Each row was made from one small tree. The marks that hang from a mark follow it in brackets, in alphabetical order. Every link used is in the known rows. Write each row's tree.
Known rows:
mome{lebu{poni{dele fege nodim vapa}}}: -35.4,-17.6,33.7,19.8,-23.1,27.7,11.8,-12.0,-5.0,24.6,1.8,34.7,-0.9,-56.2,3.2,2.4
nodim{poni{dele fege lebu{mome} vapa}}: -30.3,-11.9,38.5,9.0,-13.7,47.6,8.9,-31.4,-25.8,19.1,-34.6,-21.0,-2.7,39.1,18.7,32.1
sase{fege}: 42.6,4.2,-71.2,-49.6,40.3,-61.8,-0.7,3.0,16.2,-25.5,58.7,-17.7,12.7,24.9,-16.1,-14.8
lebu{mome}: 56.1,-5.4,-24.8,-3.8,38.9,-60.8,-16.7,12.7,42.8,-45.0,22.7,-16.7,16.6,21.4,-1.5,-21.5
nodim{poni{lebu{mome} vapa}}: 5.2,0.9,4.7,3.0,2.4,1.8,0.3,-9.5,-22.1,7.8,-32.2,-20.0,0.8,44.5,9.5,18.4
lebu{mome poni{dele fege nodim vapa{lokon}}}: -2.4,2.2,11.0,21.0,-18.4,11.7,-20.7,15.3,-1.6,12.2,-0.6,-13.5,-4.7,-25.2,-24.5,-4.8
depos{poni{dele fege nodim}}: 15.1,-32.5,17.0,9.9,-6.8,0.1,1.9,-11.0,-2.1,-5.2,12.4,8.6,-14.2,-12.4,-33.1,-26.1
nodim{poni{fege}}: 13.7,19.2,-22.6,-33.1,9.5,11.5,15.5,-13.3,-7.3,-3.5,35.0,36.8,-2.5,54.0,-13.4,0.4
nodim{poni{fege lebu{mome} vapa}}: -8.8,1.7,10.0,3.3,-16.3,24.6,10.7,-18.6,-53.6,27.3,-29.2,6.0,-14.8,50.2,8.9,22.9
mome{lebu{poni{dele fege vapa}}}: -29.3,5.8,5.6,5.6,-10.1,20.9,3.2,-13.0,-10.7,34.8,8.8,20.8,6.6,-35.9,35.2,15.4
lebu{poni{nodim}}: 32.2,-4.4,-12.0,-2.2,20.5,-26.3,-6.8,14.3,40.4,-43.8,25.8,12.6,12.2,-17.6,-28.5,-44.4
mome{lebu{poni{nodim}}}: 9.3,-6.6,1.6,4.2,20.1,-21.8,-9.8,15.7,40.9,3.8,23.8,36.0,28.5,-47.2,-9.0,-23.9
mome{lebu{poni{dele fege nodim vapa{lokon}}}}: -39.0,24.6,2.4,2.0,-21.7,29.4,-6.9,16.6,-8.1,57.6,6.2,31.6,2.3,-53.0,1.1,20.2
mome{lebu{poni}}: 16.4,15.9,-27.0,-9.5,33.2,-29.1,-20.3,14.8,35.7,11.7,30.1,22.9,35.6,-28.2,23.7,-12.3
poni{dele}: 21.4,2.5,-17.5,-23.8,38.0,-28.6,-3.1,0.7,63.6,-54.1,28.5,-25.3,19.1,13.3,11.9,-7.5
nodim{poni}: 28.1,18.0,-27.3,-33.5,29.1,-12.3,5.9,-3.8,25.4,-23.6,32.3,9.1,11.2,49.1,-14.3,-4.8
mome{lebu{poni{dele nodim vapa}}}: -21.0,-17.7,27.6,19.6,-4.3,4.0,3.3,-1.6,26.7,5.8,-1.3,7.1,13.5,-61.2,2.9,-1.8
poni{dele fege lebu}: -18.9,5.4,0.3,-23.2,16.5,13.8,4.7,-8.4,17.4,-15.6,-5.8,-8.5,10.8,18.5,37.4,11.2

Which tree is each row?
-18.9,-16.0,38.3,-2.4,14.3,41.2,-6.6,-28.2,14.9,8.4,-15.9,-17.6,23.4,42.3,14.9,21.3
nodim{poni{dele fege lebu{mome}}}
0.8,-37.8,40.1,39.6,-19.8,11.5,0.5,-12.9,2.4,-20.1,-5.9,-8.5,-8.3,-27.4,-21.5,-22.4
lebu{mome poni{dele fege nodim vapa}}
3.3,-16.8,8.9,0.6,-1.8,-17.3,23.8,-1.1,26.0,-52.4,3.2,-14.3,-14.1,-9.7,-16.9,-7.1
poni{dele nodim vapa}
-1.9,-0.1,-7.7,-3.8,-7.0,-20.3,23.7,11.8,-13.8,-23.7,-27.5,2.6,-19.4,1.2,-0.6,-3.2
poni{lebu nodim vapa}
-12.4,-40.2,48.5,16.1,7.3,10.4,-1.9,-7.7,31.1,-22.3,-21.7,-13.1,11.0,-4.2,-0.2,-4.7
poni{dele fege lebu{mome} nodim}
27.2,0.6,-13.8,20.1,-9.4,-16.6,-7.2,-1.3,-31.9,-4.3,5.5,5.6,-10.9,2.7,2.8,-20.0
lebu{mome poni{fege vapa}}
14.8,62.8,-58.8,-39.5,3.1,-7.1,-0.2,20.2,-20.8,20.7,17.6,2.5,-10.1,48.6,-14.0,27.0
nodim{poni{vapa{lokon}}}
-27.1,-17.4,28.1,-10.7,4.4,21.6,15.9,-7.3,23.3,-24.8,-12.0,5.3,2.8,-0.8,3.7,-1.1
poni{dele fege lebu nodim}
-15.2,4.6,-0.3,5.7,8.4,-4.1,-6.9,-4.3,19.7,14.5,5.6,-6.5,21.8,-43.0,36.2,11.2
mome{lebu{poni{dele vapa}}}
22.5,32.4,-50.4,-8.5,-2.3,-25.9,-23.9,21.5,-22.2,27.9,2.0,-39.2,-12.1,2.6,0.4,12.2
depos{poni{dele vapa{lokon}}}
-32.8,28.0,7.3,-8.4,-13.1,46.9,-12.0,-3.2,-29.1,54.1,-31.2,-25.0,0.1,40.9,14.2,51.9
nodim{poni{dele fege lebu{mome} vapa{lokon}}}
6.8,0.4,-7.8,9.1,-23.9,1.4,19.6,0.3,-32.8,-14.1,9.8,37.6,-27.7,-14.4,-23.5,-29.0
lebu{poni{fege nodim vapa}}
8.3,5.0,-10.9,24.4,-36.0,-7.9,-19.3,26.0,-78.3,67.5,-41.6,1.4,-32.6,-3.6,-20.3,3.2
depos{poni{fege lebu{mome} nodim vapa{lokon}}}
6.8,-13.2,13.8,25.3,-7.5,4.8,-11.2,-15.1,-3.8,-11.2,0.6,-21.7,1.1,-8.0,11.9,-9.5
lebu{mome poni{dele fege vapa}}
38.2,-3.7,-13.3,9.9,18.0,-20.4,-23.5,2.8,11.1,-15.4,25.4,6.9,13.2,5.8,-1.2,-32.9
lebu{mome poni{fege}}
-13.6,24.4,-16.5,-16.3,-19.3,5.8,12.5,17.6,-9.2,0.4,9.6,8.6,-24.5,-1.0,-20.3,14.2
poni{dele fege nodim vapa{lokon}}
3.8,4.7,-6.1,-10.9,16.3,11.6,-8.3,-10.4,29.5,-24.3,29.3,-2.0,17.3,-3.1,13.5,-19.0
lebu{poni{dele fege}}
-36.5,-14.6,26.8,0.9,-23.3,25.1,31.2,-11.5,-19.6,-13.9,-31.3,3.6,-23.0,-2.6,8.1,11.8
poni{dele fege lebu nodim vapa}
-12.4,21.5,-9.0,-33.6,9.3,30.7,13.6,-15.1,-19.7,15.9,-1.0,26.9,3.2,54.9,11.1,13.8
nodim{poni{fege lebu}}
11.9,-23.2,13.7,20.4,-3.4,-29.8,5.5,11.9,-5.7,-24.0,-37.1,-14.9,-11.3,-0.4,-6.5,-8.1
poni{lebu{mome} nodim vapa}
-9.2,-38.3,41.4,26.0,-2.1,-8.6,3.9,-2.3,20.5,-31.6,-42.4,-41.8,0.8,-10.7,3.6,2.7
poni{dele lebu{mome} nodim vapa}
-2.3,-14.6,13.3,13.1,9.9,-15.0,-6.4,-4.4,14.4,-23.2,-36.9,-56.7,8.2,8.2,35.6,15.2
poni{dele lebu{mome} vapa}
-18.5,37.8,-24.6,-2.1,-23.3,7.3,-5.0,30.0,-35.0,67.2,11.7,57.4,-8.9,-42.3,-8.0,9.9
mome{lebu{poni{fege nodim vapa{lokon}}}}
1.7,11.1,-15.1,4.3,-35.3,4.8,-2.5,13.8,-46.4,39.2,-1.3,3.0,-35.3,-12.3,-30.0,3.0
depos{poni{dele fege nodim vapa{lokon}}}
